Each row was made from one path, in order. Every step used is in the known rows, and no mark comes twice. Write each row's path.
Known rows:
P, Q, K, C: [ 3.41  0.38  0.64  2.67  1.49  1.93 -3.41 -1.39  2.10 -1.88 -0.89 -1.46
 -1.83  4.04  1.66  3.14 -1.32  2.14 -1.15  0.08 -2.17 -1.26 -2.32 -0.81
 -0.96 -0.29  0.44  3.25 -1.90]
C, H, F, T: [ 2.73 -3.08  0.83  1.50  1.00 -0.25 -2.88 -0.29  4.27  0.99 -0.66  0.54
 -1.94  1.14  3.05 -3.41 -3.78 -0.13  1.62 -1.59 -1.76 -2.62 -5.00 -1.43
 -1.64 -0.32  1.01  3.50 -0.19]
S, X, T, F, H: [ 1.25  0.10  5.47 -0.32  1.90 -1.41 -4.15 -1.08  0.35  2.16 -1.56  2.98
 -3.06  2.37  3.46 -2.21 -1.70  0.15 -3.08 -0.96 -3.14 -2.51 -4.12 -1.42
 -2.03  0.60  2.38  1.28 -2.16]
Q, P: [ 1.73 -1.72  2.72 -1.52  1.10 -1.86 -2.13 -2.07  1.77 -0.69  0.79 -0.42
 -2.30  0.72 -0.28  0.54 -1.33  0.49 -0.77 -0.99 -2.22  0.11 -0.56  0.84
  1.26  0.57  0.29  2.36 -0.47]
T, X: [ 1.35 -0.99  1.94 -0.26  1.87 -2.81 -2.70 -3.56  1.31  1.21 -0.80 -1.66
 -1.14  1.37  0.80 -1.10 -0.30 -0.91 -1.98  0.37 -2.60 -1.94 -1.14 -0.87
 -1.38  0.65  0.80  2.19 -0.93]
Q, K: [ 3.84 -1.22  2.92  0.00  0.98 -0.33 -3.66 -1.73  2.51 -0.24 -0.44 -1.42
 -2.65  1.03  0.92  1.51 -1.84  0.34 -0.76 -0.67 -1.83 -1.57 -1.29 -0.02
  0.12  0.13  0.15  1.89 -0.29]
X, T, F, H, A, M: [ 2.25  1.30  4.37  2.28  0.85 -1.39 -3.03 -1.37 -0.27  3.00  1.97  3.53
 -4.19  3.32  1.38 -2.13 -0.86  0.46 -1.92 -1.74 -1.94 -4.32 -3.70 -1.61
  0.59 -0.08  1.52  0.85 -0.52]
X, T, F, H, A: [ 1.04  1.49  3.70  1.05  0.88 -2.05 -3.02  0.01  2.00  2.78  0.86  3.29
 -3.11  3.22  1.41 -1.95 -1.80  0.95 -2.92 -0.97 -2.48 -3.61 -4.05 -0.98
 -1.01 -0.71  1.57  2.23 -1.13]
K, Q, P: [ 2.45 -0.56  2.11 -0.72  1.55 -0.55 -1.95 -1.96  2.00 -1.79  1.23  1.14
 -1.61  1.35 -0.58  0.54 -0.54 -0.17  0.12  1.01 -1.29  0.09 -0.61 -0.53
  3.64  0.79  0.83  3.20 -0.65]
M, A: [ 0.28  2.32  1.00 -0.86  2.72 -2.71 -3.85 -0.06  1.79  1.27  0.65  0.65
 -0.56 -0.17  2.34  0.38  0.23 -0.54 -0.75  0.17 -2.22 -2.20 -1.83 -1.86
 -1.13  0.34  1.27  0.40 -2.07]
S, X, T, F: [ 0.47 -0.36  4.40 -0.31  1.96 -0.84 -4.29 -1.87  0.81  1.94 -0.90  2.15
 -2.73  0.24  2.62 -2.33 -0.95  0.77 -1.97  0.38 -3.17 -3.59 -3.02 -2.97
 -2.43  1.43  3.06  0.53 -0.45]
X, T, F, H, C, K, Q: [ 3.19  1.85  2.60 -0.26  2.80  1.54 -4.25 -0.55  3.07  0.50  0.31  1.37
 -3.20  3.28  2.81 -0.21 -0.82  0.76 -0.48  0.04 -1.73 -1.50 -2.20 -1.70
  1.66  0.89  2.05  3.90 -1.32]
X, T: [ 0.71  0.59  1.55  0.50  1.38 -1.45 -4.07 -0.87  0.78  1.41  0.63  1.77
 -1.68  1.25  2.81 -1.93 -0.05  1.37 -1.51 -0.24 -1.85 -1.79 -3.82 -1.61
  0.33  1.79  3.01  2.29  0.24]
F, H, C, K, Q: [ 4.30  1.35  0.97 -0.49  3.62  1.68 -3.69 -1.43  3.04  0.03  1.41  0.36
 -2.37  2.72  1.41  1.54 -0.45  0.39  0.56  0.52 -0.51 -0.16 -0.98 -0.86
  2.61  0.19  0.19  3.88 -2.34]
P, Q, K, C, Z: [ 3.20  0.90  0.16  2.07  1.29  2.14 -3.88 -3.09  1.64 -1.45 -0.66 -0.66
 -1.63  5.03  1.78  3.47 -2.10  1.50 -0.74 -1.15 -1.17 -2.09 -2.76  0.14
 -1.92 -0.57  1.11  2.59 -0.36]
X, T, F, H: [ 1.14  1.01  4.40  0.05  0.48 -1.89 -3.82 -0.61  0.83  1.57 -1.12  2.17
 -2.81  3.42  3.84 -2.31 -2.66 -0.35 -2.99 -1.77 -3.09 -1.99 -4.78 -1.31
 -0.80  0.74  2.27  2.27 -1.20]
S, X, T, F, H, A: [ 1.10  0.67  4.75  0.85  2.47 -1.71 -3.27 -0.57  1.53  3.46  0.58  3.94
 -3.25  1.87  1.07 -1.88 -0.86  1.39 -3.09 -0.05 -2.53 -4.28 -3.45 -1.24
 -2.25 -1.01  1.55  1.28 -2.04]
M, A, H: [ 1.11  2.19  2.04 -0.53  2.77 -2.17 -4.69 -1.41  2.66  1.79 -1.12  0.32
 -0.42 -0.69  2.72  1.50 -0.29 -0.65 -0.57  0.52 -3.58 -2.94 -2.05 -1.94
 -0.69  1.56  0.23 -0.25 -1.94]
C, K: [ 2.36 -0.94  1.18 -2.03  2.04 -0.21 -3.67 -2.50  2.49  1.15  1.26 -1.53
 -2.28 -0.92  2.01  1.01 -1.59  0.57  0.88  0.41 -1.80 -0.77 -0.94 -1.13
  0.18  1.10 -0.34  1.73 -1.03]
P, Q: [ 2.92  1.98 -0.05  1.41  1.78  0.71 -3.39 -3.15  1.87 -0.56  1.07  0.96
 -0.26  1.77  2.38  0.09 -1.27  0.93 -0.53  1.16 -0.97 -1.37 -2.35 -2.32
  0.21  0.34  0.55  1.51 -2.77]
H, C, Z: [ 2.41  1.11  0.00  0.03  2.82  0.52 -4.04 -3.81  1.78  0.60  1.20 -0.05
 -2.06  3.61  0.34  1.10 -1.35  0.44 -0.26 -2.27 -0.05 -1.89 -1.40  0.56
 -1.46 -0.30  1.47  2.02  0.64]
A, H, F: [ 2.84 -1.02  2.49 -0.36  0.82  0.29 -3.49 -2.87  3.98  2.41 -1.41 -0.67
 -1.88  1.50  1.50 -0.79 -2.81 -0.15  0.33 -0.02 -1.68 -2.37 -2.92 -1.72
 -0.64  1.73 -0.26  1.64 -1.40]
X, T, F, H, C, Z: [ 1.95  1.96  2.72  0.26  1.86  0.00 -4.53 -2.23  1.44  1.54 -0.63  1.74
 -3.17  5.86  2.68 -0.58 -2.34  0.26 -2.21 -3.68 -1.48 -2.39 -3.68  0.66
 -2.04 -0.14  3.00  2.52  0.39]
M, A, H, F, T: [ 0.92 -0.06  2.21  1.03  2.32 -0.39 -3.21  0.28  5.04  2.08 -2.44  0.75
 -0.72  0.21  4.23 -1.51 -1.93 -0.17  0.32 -0.79 -2.59 -2.81 -4.37 -1.53
 -2.18  0.16  1.08  1.90 -0.97]
S, X, T, F, H, C, K: [ 2.87 -0.28  4.08 -1.56  3.95  0.77 -4.67 -1.15  2.65  2.41 -0.64  0.22
 -4.46  1.69  2.95  0.18 -0.94  1.83 -1.64 -1.43 -2.92 -1.89 -1.53 -0.24
 -2.30  0.43  1.21  2.10 -2.07]
M, A, H, F: [ 1.73  0.90  2.37 -0.73  1.87 -0.72 -4.08 -0.97  4.28  2.98 -1.67 -0.23
 -1.01  0.75  2.38 -0.21 -1.53 -0.69 -0.03  0.01 -2.45 -3.18 -2.84 -2.05
 -1.66  1.43  0.30  0.71 -2.37]
Z, C, H, F, T: [ 3.31 -2.21  0.57  1.95  0.78 -0.25 -2.27 -0.77  3.95  0.26 -0.52 -0.82
 -2.42  1.15  4.04 -2.97 -4.02  1.50  0.78 -1.55 -3.12 -2.50 -4.90 -1.23
 -1.68  0.34  0.56  3.66  0.83]

Which path is each row?
[ 5.23 -1.69  0.29  2.23  0.41  2.16 -3.81 -0.83  4.14 -0.25 -1.07 -1.58
 -2.56  4.43  1.54  0.56 -3.73  1.30  0.89 -0.86 -2.25 -2.80 -3.63 -1.78
 -1.82 -0.28 -0.05  3.83 -2.56] -> P, Q, K, C, H, F
[ 0.79 -2.01  1.83  1.27  2.31 -2.44 -2.06 -2.41  2.15  0.60 -1.75 -0.74
 -0.89  0.82  2.55 -2.10 -0.56 -0.63 -1.67 -0.45 -2.76 -1.98 -2.60 -0.44
 -2.02 -0.36  1.44  3.04  0.31] -> F, T, X
[ 2.96  1.26  0.97  0.20  3.00  0.72 -4.78 -4.63  2.71  1.23 -0.43 -0.29
 -1.87  3.07  0.93  2.07 -1.58  0.41 -0.05 -1.88 -1.30 -2.58 -1.56  0.33
 -1.18  0.57  0.66  1.32  0.67] -> A, H, C, Z
[ 2.05  2.71  1.31  0.08  4.23 -0.80 -4.85 -1.21  3.56  1.48 -0.77 -0.49
 -1.36  1.19  1.58  2.30  0.60  0.53 -0.66 -0.87 -2.90 -2.66 -0.72 -0.91
 -1.06  0.86  0.49  0.79 -1.71] -> M, A, H, C
[ 2.80 -2.39 -0.01  0.98  0.49  0.09 -3.18 -0.87  2.63  1.23 -0.25 -1.10
 -2.32  3.59  1.05 -1.07 -3.25  0.52  1.20 -0.92 -2.12 -2.41 -4.06 -2.04
 -2.00  0.51  0.58  3.78 -1.63] -> K, C, H, F
[ 3.30 -0.69  0.30  3.16  1.55 -0.90 -3.09 -1.96 -0.05  1.71  3.19  1.14
 -3.51  2.48 -0.89  0.17 -0.46  1.02  1.28 -0.70 -1.96 -4.46 -2.32 -2.27
  0.36 -0.22 -0.13  1.41 -0.51] -> K, C, H, A, M
[ 1.65  1.00  3.49  0.66  1.04 -1.85 -2.42 -1.13  2.32  2.19  1.07  2.12
 -2.89  2.78  0.21 -0.83 -2.48 -0.04 -2.11 -0.70 -1.98 -3.17 -2.92 -0.67
 -1.10 -1.52 -0.25  1.78 -2.01] -> T, F, H, A
[ 4.96 -0.94 -0.15  2.64  1.15  0.75 -4.42 -1.35  2.40 -1.73 -0.67 -1.27
 -2.07  3.41  1.88  2.27 -2.51  1.43  0.48 -0.60 -3.32 -2.53 -3.04 -1.57
 -1.02 -0.23 -0.08  3.28 -1.95] -> P, Q, K, C, H
[ 1.91  0.47  4.14 -0.42  0.62 -1.64 -3.11 -1.91  1.18  0.97 -1.05  0.91
 -2.50  3.16  2.53 -1.02 -3.42 -1.48 -2.12 -1.40 -2.64 -1.46 -3.33 -1.03
 -0.89  0.03  0.37  1.81 -2.09] -> T, F, H
[ 3.09 -0.02  4.08 -1.53  2.21  0.77 -3.19 -0.20  3.44 -0.79 -0.04  0.89
 -4.15  3.22  1.55  0.42 -1.07  1.03 -0.91 -1.07 -2.78 -0.05 -1.04  0.29
  2.71  0.69  1.66  4.32 -0.82] -> X, T, F, H, C, K, Q, P
[ 3.36 -0.04  2.83 -1.71  2.70  0.60 -3.75 -1.58  3.50  1.13 -0.16 -1.61
 -4.07  2.53  2.11  1.12 -2.69  0.29 -0.64 -2.00 -2.38 -0.75 -0.90  0.20
 -1.18 -0.18 -0.54  2.59 -1.92] -> T, F, H, C, K
[ 2.29 -0.46  1.16  0.90  1.16  0.77 -3.73 -2.65  1.26 -0.48 -0.81 -1.35
 -2.30  4.30  0.85  3.08 -2.11  0.76 -0.65 -1.72 -1.33 -1.90 -2.57  0.77
 -1.98 -0.38  1.29  2.63  1.12] -> Q, K, C, Z
[ 0.57  0.33 -0.24  0.82  1.51 -0.01 -3.35 -3.26  0.20  0.23  0.29  0.03
 -1.36  4.04  1.17  1.67 -1.61  0.45 -0.27 -1.22 -1.04 -1.68 -3.16 -0.37
 -2.10  0.30  1.73  2.52  0.51] -> K, C, Z
[ 2.54 -1.32  1.63  1.36  1.25  0.28 -3.26 -0.81  1.57 -0.95 -1.21 -2.17
 -2.65  3.19  0.77  2.67 -1.31  1.36 -1.10 -0.83 -2.41 -1.20 -1.99 -0.01
 -1.07 -0.03  0.49  3.28 -0.35] -> Q, K, C
[ 1.61 -3.89  0.78  2.32  1.54 -1.33 -2.17 -0.98  3.35  1.04 -2.76 -1.71
 -1.68  3.26  2.27 -2.68 -2.27 -0.25 -0.35 -1.26 -3.45 -2.75 -4.28 -0.94
 -3.84 -0.47  1.32  4.86 -0.38] -> K, C, H, F, T, X
[ 2.71  1.54  1.27 -1.71  4.58  0.26 -5.17 -1.28  4.65  2.01 -0.28 -2.13
 -2.26 -0.46  2.29  3.18  0.01  1.11  0.58 -0.49 -3.17 -1.94  0.20 -0.53
 -0.86  1.14 -0.67  0.95 -1.89] -> M, A, H, C, K
[ 4.40 -2.48  0.30  3.79  0.94  2.40 -3.14  0.33  4.98 -1.05 -2.07 -0.52
 -2.15  3.65  3.69 -0.66 -3.92  1.65  1.00 -1.63 -2.40 -2.62 -5.17 -1.14
 -2.35 -1.30  0.73  4.68 -1.20] -> P, Q, K, C, H, F, T
[ 2.40 -3.70  1.66  1.24  1.38 -1.85 -2.47 -1.78  4.01  1.49 -2.11 -1.17
 -1.55  1.72  2.41 -3.78 -2.68 -1.01 -0.17 -1.17 -2.94 -3.13 -3.69 -0.93
 -2.95 -0.36  1.15  3.85 -0.31] -> C, H, F, T, X
[ 4.56  0.13  0.76  2.55  1.32 -1.59 -2.70 -3.09  0.18  1.38  3.91  0.35
 -3.87  0.80  0.17 -0.53 -1.22  1.65  0.69 -0.50 -2.78 -4.69 -1.87 -2.10
  1.10  0.49 -0.92  0.57  0.55] -> Z, C, H, A, M
[ 5.90 -0.14  0.54  4.54  1.44  1.21 -3.45 -2.06  1.39  0.09  2.43  0.52
 -3.63  3.36 -0.18  1.93 -1.05  1.87  0.83 -0.54 -1.93 -4.87 -2.13 -2.09
  0.46 -1.08 -0.77  1.58 -1.47] -> P, Q, K, C, H, A, M
[ 3.02  1.54  1.23  0.20  2.82  0.03 -3.92 -3.13  1.44  1.06  0.55  0.85
 -2.45  5.24  1.16  1.19 -2.02  0.03 -1.35 -3.27 -0.29 -1.23 -2.41  1.57
 -1.26 -0.87  1.05  2.62 -0.52] -> F, H, C, Z
[ 3.97 -2.47  0.82  1.48  0.95 -0.63 -4.35 -0.72  2.01 -0.79 -0.81 -1.86
 -2.89  2.60  0.99  1.89 -2.63  0.76  0.55 -1.28 -3.56 -2.29 -2.76 -0.79
 -0.99  0.05  0.08  3.34 -0.57] -> Q, K, C, H
[ 3.16  0.73  1.36  0.50  3.29  0.36 -4.18 -3.13  3.11  1.00 -0.66 -0.91
 -2.07  1.95  0.69  1.59 -0.60  1.01 -0.43 -0.87 -2.26 -1.84 -0.88 -0.55
 -0.03  1.04 -0.18  1.72 -0.66] -> A, H, C
[ 3.57 -3.96  1.44  2.69  0.68  0.94 -2.91  0.89  4.53 -0.11 -2.29 -1.16
 -2.95  2.92  2.74 -0.88 -3.93  0.94  1.02 -2.26 -2.61 -2.51 -4.85 -0.38
 -2.49 -1.02  0.87  4.77  0.13] -> Q, K, C, H, F, T
[ 4.85 -1.58  1.47  3.31  1.44 -0.34 -3.45 -1.51  0.92  0.98  2.22 -0.21
 -4.34  2.61 -1.14  1.50 -0.98  1.28  0.93 -1.29 -2.29 -4.74 -1.84 -1.30
  0.38 -0.84 -0.52  1.62 -0.05] -> Q, K, C, H, A, M
[ 4.55 -0.11 -0.44  3.62  1.57  0.57 -3.66 -0.70  3.46 -0.29  1.45  0.25
 -2.36  3.13 -0.24  2.18 -1.74  2.60  0.19  0.24 -2.61 -4.16 -2.64 -1.44
 -1.04 -1.81 -0.71  3.19 -1.99] -> P, Q, K, C, H, A
[ 3.71 -2.22  0.84 -0.17  0.38 -0.60 -3.62 -1.58  3.44  1.83  0.45 -0.47
 -2.23  1.84  1.05 -2.44 -3.61 -0.52  1.64 -0.93 -1.52 -2.75 -3.43 -2.09
 -0.93  0.71  0.24  2.63 -1.54] -> C, H, F
[ 3.18 -0.34  0.52 -1.56  3.45  0.95 -3.94 -2.15  3.43  0.98  1.45 -2.24
 -3.09  0.61  1.02  1.80 -0.84  1.46  0.66 -0.68 -1.36 -0.61  0.27 -0.13
 -0.31  0.44 -0.22  2.42 -0.95] -> H, C, K
[ 3.44 -0.56  1.76 -1.70  1.74  0.05 -1.76 -2.32  2.70 -2.25  1.77 -1.53
 -2.83 -0.21  0.88  1.93 -1.05  1.93  0.51  1.30 -3.04  0.48  0.45 -0.17
  3.57  1.80 -0.43  3.26  0.33] -> Z, C, K, Q, P
[ 3.72 -0.29  1.33 -1.34  3.70  1.18 -4.65 -3.06  4.27  1.38 -0.22 -2.50
 -2.95  0.14  1.44  2.67 -1.17  1.49  0.91 -0.41 -2.59 -1.24  0.04 -0.33
 -0.02  1.27 -1.18  1.76 -0.82] -> A, H, C, K
